Each row was made from one walk, in order. Every step used is in the known rows, and no mark comes twice. Write each row's walk.
Known rows
dunab -> gani: [-3.064 -1.164  0.606  2.663 -0.291 -2.096  1.381 -2.468 -0.021 -0.185
 -0.506 -2.337  2.234 -1.533 -2.508 -2.928  1.012  0.928 -2.721 -1.392
 -0.543  1.471 -1.379  0.268 -0.459]
vozoz -> sobem: [ 0.289 -0.152 -2.186  4.358  1.117 -0.362 -1.841 -1.702 -0.024 -1.058
 -2.660 -1.287  3.023 -0.105 -2.259 -1.121 -1.177  2.030 -0.914 -1.974
 -0.762  1.611  1.785  1.305 -1.243]
sobem -> vozoz: [ 0.717  0.187 -1.989  2.936  1.917 -0.940  0.437  0.205  3.227 -1.342
 -1.964 -1.667  1.143 -1.568 -0.755 -0.710 -1.050  1.746  0.313 -0.416
 -0.389  1.577  1.771  0.994 -0.406]
ture -> damas -> nutoti -> sobem: [-0.130  2.884 -0.846  1.722  0.363 -1.763  0.443  1.547  3.875 -0.060
  0.209 -1.910 -0.274 -2.676 -1.862  0.140 -1.183  1.930 -1.740  0.287
 -1.565  1.434  0.459 -0.387  0.163]
gani -> melo -> gasi -> sobem -> ture: [ 2.267 -2.330 -2.451  3.053  1.734 -0.070 -1.053  1.106  2.919 -2.743
 -1.726  0.705  1.076  0.309 -2.401  1.264 -2.450  1.520  2.887  1.294
  0.203  1.855  2.281  0.538 -1.789]
melo -> gasi -> sobem -> nutoti -> damas -> ture: [-0.314 -0.027 -0.054  3.251 -0.294 -0.458 -1.601  0.772  2.698  0.117
 -1.901 -0.439 -2.135 -2.164 -0.588 -0.792 -3.769  1.588 -0.472 -0.587
 -1.711 -0.439  0.276 -0.518 -4.133]
nutoti -> damas -> ture -> sobem: [-2.734  2.755  0.872  4.479  0.306  0.169 -1.226  2.607  1.700 -0.325
 -3.930 -2.361 -0.584 -2.483  0.016 -3.236 -1.217  1.368 -1.823 -3.636
 -2.398  1.580  0.548 -0.062 -4.000]
ture -> damas -> nutoti: [-1.228  1.506  0.426  2.388 -0.058 -2.934 -0.460 -0.036  0.683  1.172
 -0.399 -1.003 -1.133 -2.001 -1.654 -1.255  1.162  2.367 -3.280 -1.904
 -2.847 -0.255  1.215  1.672 -1.611]
nutoti -> sobem: [ 0.369  1.051 -1.677  1.671  0.133 -0.383  0.750  0.326  4.114 -1.935
 -1.265 -1.515  1.422 -1.621 -2.145 -1.071 -2.607  1.203 -0.372  0.924
 -0.980  2.209  0.256 -0.803  0.769]
melo -> gani -> sobem -> nutoti -> damas -> ture: [-1.360 -0.506  0.100  2.895 -0.365 -1.059 -0.764  0.144  1.811  0.762
 -2.322 -1.215 -1.995 -1.655 -0.918 -1.843 -3.309  1.274 -0.300 -1.788
 -2.497 -0.216  0.339 -0.285 -4.331]
dunab -> gasi -> sobem -> nutoti: [ 1.897 -1.944 -2.009  0.582  0.067  0.304 -0.796 -2.322  0.825 -3.330
 -0.891 -0.992  3.730 -1.930 -3.805  0.552 -0.210  1.175  0.031 -1.322
  0.104  1.405  1.101 -0.057 -0.103]
gasi -> dunab -> gani -> melo: [-3.196 -2.658  0.948  2.166  0.378 -1.352  0.619 -4.115 -1.872  0.919
  0.384 -3.806  1.253 -0.922  1.739 -0.503 -1.104  0.383 -1.884 -2.405
 -0.377  2.547 -1.330 -0.620 -1.103]
melo -> gasi -> dunab -> gani: [-3.521 -2.026 -0.047  3.189 -0.877 -3.077  1.744 -3.326 -0.405 -0.497
  1.232 -3.501  0.163 -0.071 -1.396 -1.231  0.250  0.487 -1.586 -1.262
  1.787  0.706 -1.191 -0.584 -1.641]
gani -> sobem: [ 0.168 -3.983  0.337  1.104 -0.586 -1.438  1.276 -2.802 -1.448 -2.722
 -3.197 -0.469  1.396  0.929 -3.560 -4.483  0.142  2.217  0.561 -1.284
 -2.226 -0.530  1.075  1.194 -1.702]
dunab -> gasi -> sobem: [ 1.573 -3.154  0.119  0.667  0.620  0.070 -1.075 -2.509  1.068 -3.623
 -1.258 -2.144  2.799 -1.773 -3.266 -1.623  0.523  2.753 -0.957 -0.528
 -0.180  0.224  0.207  0.332 -0.511]
melo -> gasi -> sobem -> nutoti -> damas: [ 1.595 -1.224 -0.677  2.702 -1.232 -0.308 -2.177 -1.529  2.195 -0.834
 -2.096  0.530 -0.569 -1.568 -2.231  0.991 -2.095  1.131  0.940 -0.631
 -0.783  0.733  0.608 -1.364 -2.701]
nutoti -> sobem -> gasi -> dunab: [-1.391 -0.202 -0.651  2.277 -1.109 -1.850  0.590 -2.882  3.712 -2.688
  1.341 -3.042  0.433  0.406 -1.357 -2.446  1.422  0.627 -1.877  0.494
  0.403  0.605  1.017 -2.595 -0.385]
damas -> ture: [-1.875  0.047 -0.025  2.984  0.328 -0.996 -0.171  0.508  1.984 -0.301
 -2.331 -1.179 -0.652 -1.515 -0.625 -3.810 -2.580  1.752 -2.268 -0.842
 -2.753 -0.272  0.538  1.123 -2.622]
dunab -> gani -> sobem: [-1.567 -4.009  1.248  1.371 -0.550 -2.193  2.308 -3.268 -2.249 -1.818
 -1.819 -1.691  2.108  0.232 -3.903 -4.498  1.519  1.925 -0.359 -1.525
 -1.200 -0.094 -0.544  0.624 -1.536]
ture -> sobem -> gasi -> dunab -> gani: [-4.369 -0.274  1.023  3.266 -0.810 -2.479  1.446 -2.969  0.523 -1.054
  1.297 -4.165  1.829 -0.855 -1.786 -3.235  3.543  0.334 -3.360 -1.923
  0.992  1.346 -0.955 -1.757 -1.046]
vozoz -> sobem -> nutoti -> damas -> ture: [-1.263  0.928 -0.418  4.182  0.091 -0.589 -1.850  0.688  2.275  0.787
 -2.526 -1.149 -1.037 -2.199 -0.599 -1.299 -3.064  1.482 -1.537 -1.680
 -2.394  0.301  0.285 -0.531 -3.729]
vozoz -> sobem -> gasi: [-0.461  0.604  0.279  3.205  0.482  0.233 -1.356 -2.412  2.129 -2.036
 -0.106 -1.513  3.583 -0.220 -2.206 -3.163  2.306  1.480 -2.735 -0.809
 -1.479  0.891  1.718 -0.740 -0.629]
melo -> gani -> sobem: [ 0.048 -4.146 -0.407  0.794 -0.436 -1.666  1.339 -3.056 -1.408 -1.662
 -2.358 -1.213  0.660  1.353 -3.286 -3.292 -1.344  1.612  2.137 -2.068
 -1.329 -0.221  1.673  1.626 -2.570]
gasi -> dunab -> gani: [-3.705 -1.737 -0.055  3.117 -0.885 -3.261  1.569 -3.578 -0.144 -0.479
  0.470 -3.473  1.103 -0.521 -2.005 -2.469  1.534  0.640 -2.631 -1.410
  0.996  1.027 -1.219 -0.747 -0.884]
nutoti -> damas: [-0.734 -0.731  0.798  3.454 -1.198 -1.081 -1.659 -1.652  2.342  0.167
 -3.198 -0.516 -1.106 -1.288 -1.320 -2.106 -1.127  1.443 -1.265 -1.227
 -2.672  0.694 -0.250 -1.054 -2.456]
vozoz -> sobem -> ture -> damas: [ 0.206  0.943 -3.212  3.846  2.114 -2.099 -1.140  2.800  1.428 -0.670
  0.336  0.901  1.856 -0.440 -3.125  0.433  0.509  1.375 -1.492 -1.824
 -2.066  0.825  2.750  1.584 -1.216]
vozoz -> sobem -> gasi -> dunab: [-1.404 -0.775 -0.883  3.614 -0.631 -1.789 -0.667 -3.852  1.679 -2.278
  0.627 -2.900  1.256  1.102 -1.433 -2.466  2.075  0.992 -2.173 -0.970
  0.506  0.273  1.726 -1.579 -1.330]
nutoti -> sobem -> gasi: [-0.400  1.398  0.675  1.332 -0.253  0.187  0.428 -1.004  5.009 -2.622
  0.944 -1.729  2.444 -1.294 -2.148 -3.153  1.321  0.942 -2.411  1.176
 -1.699  1.315  0.611 -2.225  0.764]
vozoz -> sobem -> gasi -> dunab -> gani -> melo: [-3.057 -1.957  1.179  2.691  0.767 -0.881  0.004 -4.308 -1.648  0.798
  1.192 -4.246  2.208 -0.820  1.642 -0.399 -0.016  0.487 -2.344 -2.434
 -0.078  2.613 -0.978 -1.176 -1.131]

Write each row's walk
[-0.687  2.055 -1.011  3.777  1.136 -2.811 -1.069  1.553  1.533  0.933
 -0.640 -0.871 -0.326 -1.507 -2.334  0.172  1.112  2.411 -2.101 -1.710
 -2.198  0.708  2.011  1.580 -1.815] : vozoz -> sobem -> ture -> damas -> nutoti
[ 0.859 -0.483 -2.100  2.024  1.874 -1.860 -0.810  2.406  1.969 -1.882
  1.076  0.520  1.737 -1.213 -3.671  0.152  1.362  1.761 -1.534 -1.094
 -1.789  0.110  1.999  1.126 -0.815] : dunab -> gasi -> sobem -> ture -> damas
[-0.083  2.251 -0.655  1.929  0.006 -1.140  0.570  0.389  4.244 -0.625
 -1.409 -2.517 -0.008 -2.382 -1.856 -0.504 -1.870  1.945 -0.856  0.824
 -1.127  2.141  0.095 -0.688  0.215] : damas -> nutoti -> sobem
[-0.948  1.685 -0.505  3.072  0.658 -3.010 -0.491  1.470  1.914  0.805
 -0.583 -0.678 -0.910 -1.624 -2.289 -0.389  1.238  2.139 -2.274 -1.322
 -2.617  0.442  1.735  1.507 -1.646] : sobem -> ture -> damas -> nutoti
[ 2.565 -2.200 -2.425  1.021 -0.023  0.612 -1.009 -1.968  0.162 -2.335
 -0.664  0.521  2.093 -1.011 -2.093  2.173 -2.955  0.743  1.941 -0.599
  0.562  1.440  1.916  0.377 -1.174] : gani -> melo -> gasi -> sobem -> nutoti
[-0.470  1.465 -2.322  2.531 -0.221  0.409 -0.307  0.133  0.414 -2.176
 -2.616 -0.795  3.142 -1.708 -2.474 -0.417 -0.547 -0.086 -0.121 -3.539
 -0.863  3.054  1.993  0.336 -1.031] : ture -> sobem -> nutoti
[ 0.930 -1.338 -0.125  2.185 -0.858 -0.196 -2.142 -2.018  2.131 -1.157
 -2.127 -0.864  0.622 -2.322 -2.586  0.337 -0.629  1.291 -0.340 -1.456
 -1.188  1.009 -0.191 -1.789 -2.014] : dunab -> gasi -> sobem -> nutoti -> damas
[-1.459 -2.688  0.280  2.045 -1.441 -2.295  0.797 -4.354  0.980 -3.100
  0.406 -2.455  0.464  1.626 -2.068 -4.046  2.758  1.095 -1.449 -0.604
 -0.181 -0.747  1.351 -1.617 -1.559] : gani -> sobem -> gasi -> dunab
[-0.835  2.916 -0.831  4.440  2.377 -0.140 -0.324  3.365  3.652 -0.557
 -3.017 -2.940 -0.162 -2.995  0.679 -0.851 -1.291  1.731  0.003 -2.282
 -0.621  2.088  1.470  0.201 -2.642] : nutoti -> damas -> ture -> sobem -> vozoz
[ 0.210 -1.826 -0.351  2.237 -1.438 -1.062 -0.969 -2.297  0.860 -0.225
 -2.643 -0.474 -0.441 -0.784 -2.539 -0.457 -1.577  0.733  1.155 -2.241
 -1.772  0.823  0.594 -1.119 -3.051] : melo -> gani -> sobem -> nutoti -> damas
[-1.700 -2.478  0.850  2.074  0.373 -0.251  0.642 -2.443 -1.484  0.420
  0.693 -2.216  0.016 -0.400  1.664  0.977 -3.905  0.612  0.348 -1.718
 -0.013  1.497 -0.720  0.627 -2.091] : dunab -> gani -> melo -> gasi
[ 1.286 -0.221 -2.652  2.564  1.584 -2.080 -0.970  2.721  2.260 -1.656
  0.483  1.880  1.167 -0.813 -3.747 -0.127  0.846  1.634 -0.968 -0.371
 -1.835  0.074  2.760  1.358 -1.114] : gasi -> sobem -> ture -> damas
[-0.650  1.072 -0.332  3.619 -1.098 -0.142 -1.775 -0.389  1.803 -0.337
 -3.265 -0.704  0.204 -2.134 -1.635 -0.340 -0.833  0.453 -0.390 -3.007
 -1.852  2.191  0.489 -1.483 -2.685] : ture -> sobem -> nutoti -> damas
[-4.886  0.234  1.844  3.887 -0.891 -2.474  0.862 -2.093  1.240 -0.119
  1.094 -4.422  0.394 -1.462 -1.031 -3.210  2.863  0.511 -3.654 -1.938
  0.489  0.927 -1.498 -2.398 -2.312] : nutoti -> damas -> ture -> sobem -> gasi -> dunab -> gani
[-0.525 -3.031 -1.549  1.308 -1.002 -1.772  1.793 -3.253 -1.754 -2.217
 -0.271 -1.307  1.998  0.244 -3.571 -0.326 -0.252  0.335  1.214 -1.980
  0.670  0.720  0.685 -0.154 -1.505] : melo -> gasi -> dunab -> gani -> sobem -> nutoti
[-1.087  2.021 -1.949  2.872  0.110  0.433 -0.347  1.240  0.823 -1.575
 -2.499 -1.177  2.206 -2.197 -1.769 -0.763 -1.415  0.115 -0.633 -3.440
 -1.276  2.422  1.761  0.432 -1.916] : damas -> ture -> sobem -> nutoti
[ 1.183 -1.909 -1.747  1.859  1.845 -1.415  1.398 -0.652  1.447 -1.546
 -1.959 -2.180  0.726 -0.282 -1.625 -0.951 -1.370  1.885  2.747 -1.118
  0.041  0.790  2.281  1.417 -1.644] : melo -> gani -> sobem -> vozoz
[ 0.246  1.560 -2.962  2.529  1.701 -2.079  0.115  3.744  3.531 -1.060
  1.021  0.712  1.056 -1.198 -3.092  0.371 -0.179  0.981 -1.249 -0.393
 -2.193  1.118  2.065  0.543 -0.267] : nutoti -> sobem -> ture -> damas
[-1.535 -2.769 -0.037  1.831 -1.392 -2.451  0.846 -4.531  1.009 -2.570
  0.800 -2.947  0.041  1.831 -1.921 -3.499  2.072  0.815 -0.713 -0.980
  0.247 -0.659  1.702 -1.403 -1.996] : melo -> gani -> sobem -> gasi -> dunab
[-1.413 -0.459  0.812  3.202  0.097 -0.409 -1.306  0.168  1.559  1.176
 -0.964 -1.509 -1.725 -2.648  0.531 -0.069 -3.751  1.247 -0.851 -1.065
 -1.408  0.257 -0.800 -0.962 -4.135] : dunab -> gani -> melo -> gasi -> sobem -> nutoti -> damas -> ture
[ 0.722  0.811 -3.267  3.358  1.561 -0.777  0.434  2.672  5.689 -2.570
 -1.987 -0.355  1.747 -0.596 -3.374 -0.016 -1.919  0.912  1.383  1.536
 -0.785  3.246  1.569 -0.684  0.134] : nutoti -> sobem -> ture
[ 1.035  2.562 -1.917  2.680  2.219 -1.018  0.838  1.697  5.391 -0.798
 -1.235 -3.064  0.228 -2.925 -0.608  1.003 -1.717  2.119  0.736  0.894
  0.182  2.436  1.168 -0.260  0.281] : damas -> nutoti -> sobem -> vozoz
[-3.341 -2.334  1.626  2.056  0.300 -1.062  0.644 -4.365 -1.305  0.609
  1.261 -3.954  1.631 -0.939  1.731 -1.021  0.041  0.245 -2.495 -2.052
 -0.538  2.355 -1.267 -1.248 -0.923] : sobem -> gasi -> dunab -> gani -> melo
[ 0.380  1.644 -2.511  3.499  1.409 -1.264  0.297  2.786  5.804 -1.662
 -2.105 -1.110  0.762 -1.065 -3.226  0.384 -1.442  1.411  1.022  1.499
 -0.849  3.170  1.421 -0.592 -0.215] : damas -> nutoti -> sobem -> ture
[-1.895 -4.620  0.790  1.690 -0.924 -2.874  2.534 -3.871 -2.537 -2.005
 -0.552 -2.561  0.671  1.212 -3.089 -3.269  0.957  1.662  0.439 -1.472
  0.431 -0.653 -0.392  0.042 -2.345] : melo -> gasi -> dunab -> gani -> sobem
[-2.907  0.646  0.716  3.790 -1.107 -1.593 -0.586 -1.674  2.674 -1.703
 -0.036 -3.421 -0.785 -0.102 -0.226 -3.362  2.090  0.679 -2.571 -1.755
 -0.341  0.230  0.987 -2.428 -2.855] : nutoti -> damas -> ture -> sobem -> gasi -> dunab
[-0.972 -3.070 -1.530  3.347  0.731 -2.623  1.628 -0.332  1.156 -2.595
 -1.939 -1.071  1.639  1.226 -4.410 -2.100  1.182  1.230  1.384 -0.239
 -0.215  1.393  1.087 -0.149 -1.664] : gasi -> dunab -> gani -> sobem -> ture
[-2.598  2.625  2.449  3.302 -0.161  0.633 -0.934  0.683  3.299 -1.499
 -0.972 -2.233  1.087 -1.896 -0.566 -4.690  2.306  0.995 -3.393 -2.042
 -2.636  0.858  0.799 -1.654 -2.526] : nutoti -> damas -> ture -> sobem -> gasi
[-1.879  1.875  1.568  2.616 -0.243  0.628 -0.359 -0.545  2.507 -2.640
 -0.781 -1.939  2.825 -1.117 -1.548 -4.572  3.196  0.767 -2.967 -2.048
 -2.050  1.423  1.439 -0.964 -1.029] : ture -> sobem -> gasi
[ 2.083 -1.402 -1.372  2.351  2.512 -0.258 -0.047 -0.137  2.162 -1.367
 -0.181 -1.902  0.879 -1.913  0.005  1.866 -2.149  2.131  2.107  0.591
  1.820  1.335  1.235  0.674 -1.198] : dunab -> gani -> melo -> gasi -> sobem -> vozoz
[-1.734 -2.101  2.644  1.128 -0.767 -1.052  1.510 -3.508  0.585 -2.573
  0.516 -1.772  2.894  0.013 -3.298 -5.514  4.241  1.384 -2.386 -0.506
 -1.859 -0.354  0.084 -1.154 -0.773] : dunab -> gani -> sobem -> gasi
[-0.966 -0.180  0.550  2.766  0.074 -0.373 -1.572  0.232  2.603 -0.206
 -1.916 -1.875 -0.912 -2.875 -0.999 -1.330 -2.211  1.735 -1.710 -1.343
 -2.184 -0.070 -0.434 -0.877 -3.458] : dunab -> gasi -> sobem -> nutoti -> damas -> ture
[-1.731  0.238 -0.022  2.989  0.312 -3.994  0.685  0.564  0.443  0.635
  0.882 -1.856 -1.775 -0.732 -2.285  0.187  1.620  2.067 -1.290 -1.446
 -0.943 -0.304  1.079  0.882 -2.553] : melo -> gasi -> dunab -> gani -> sobem -> ture -> damas -> nutoti
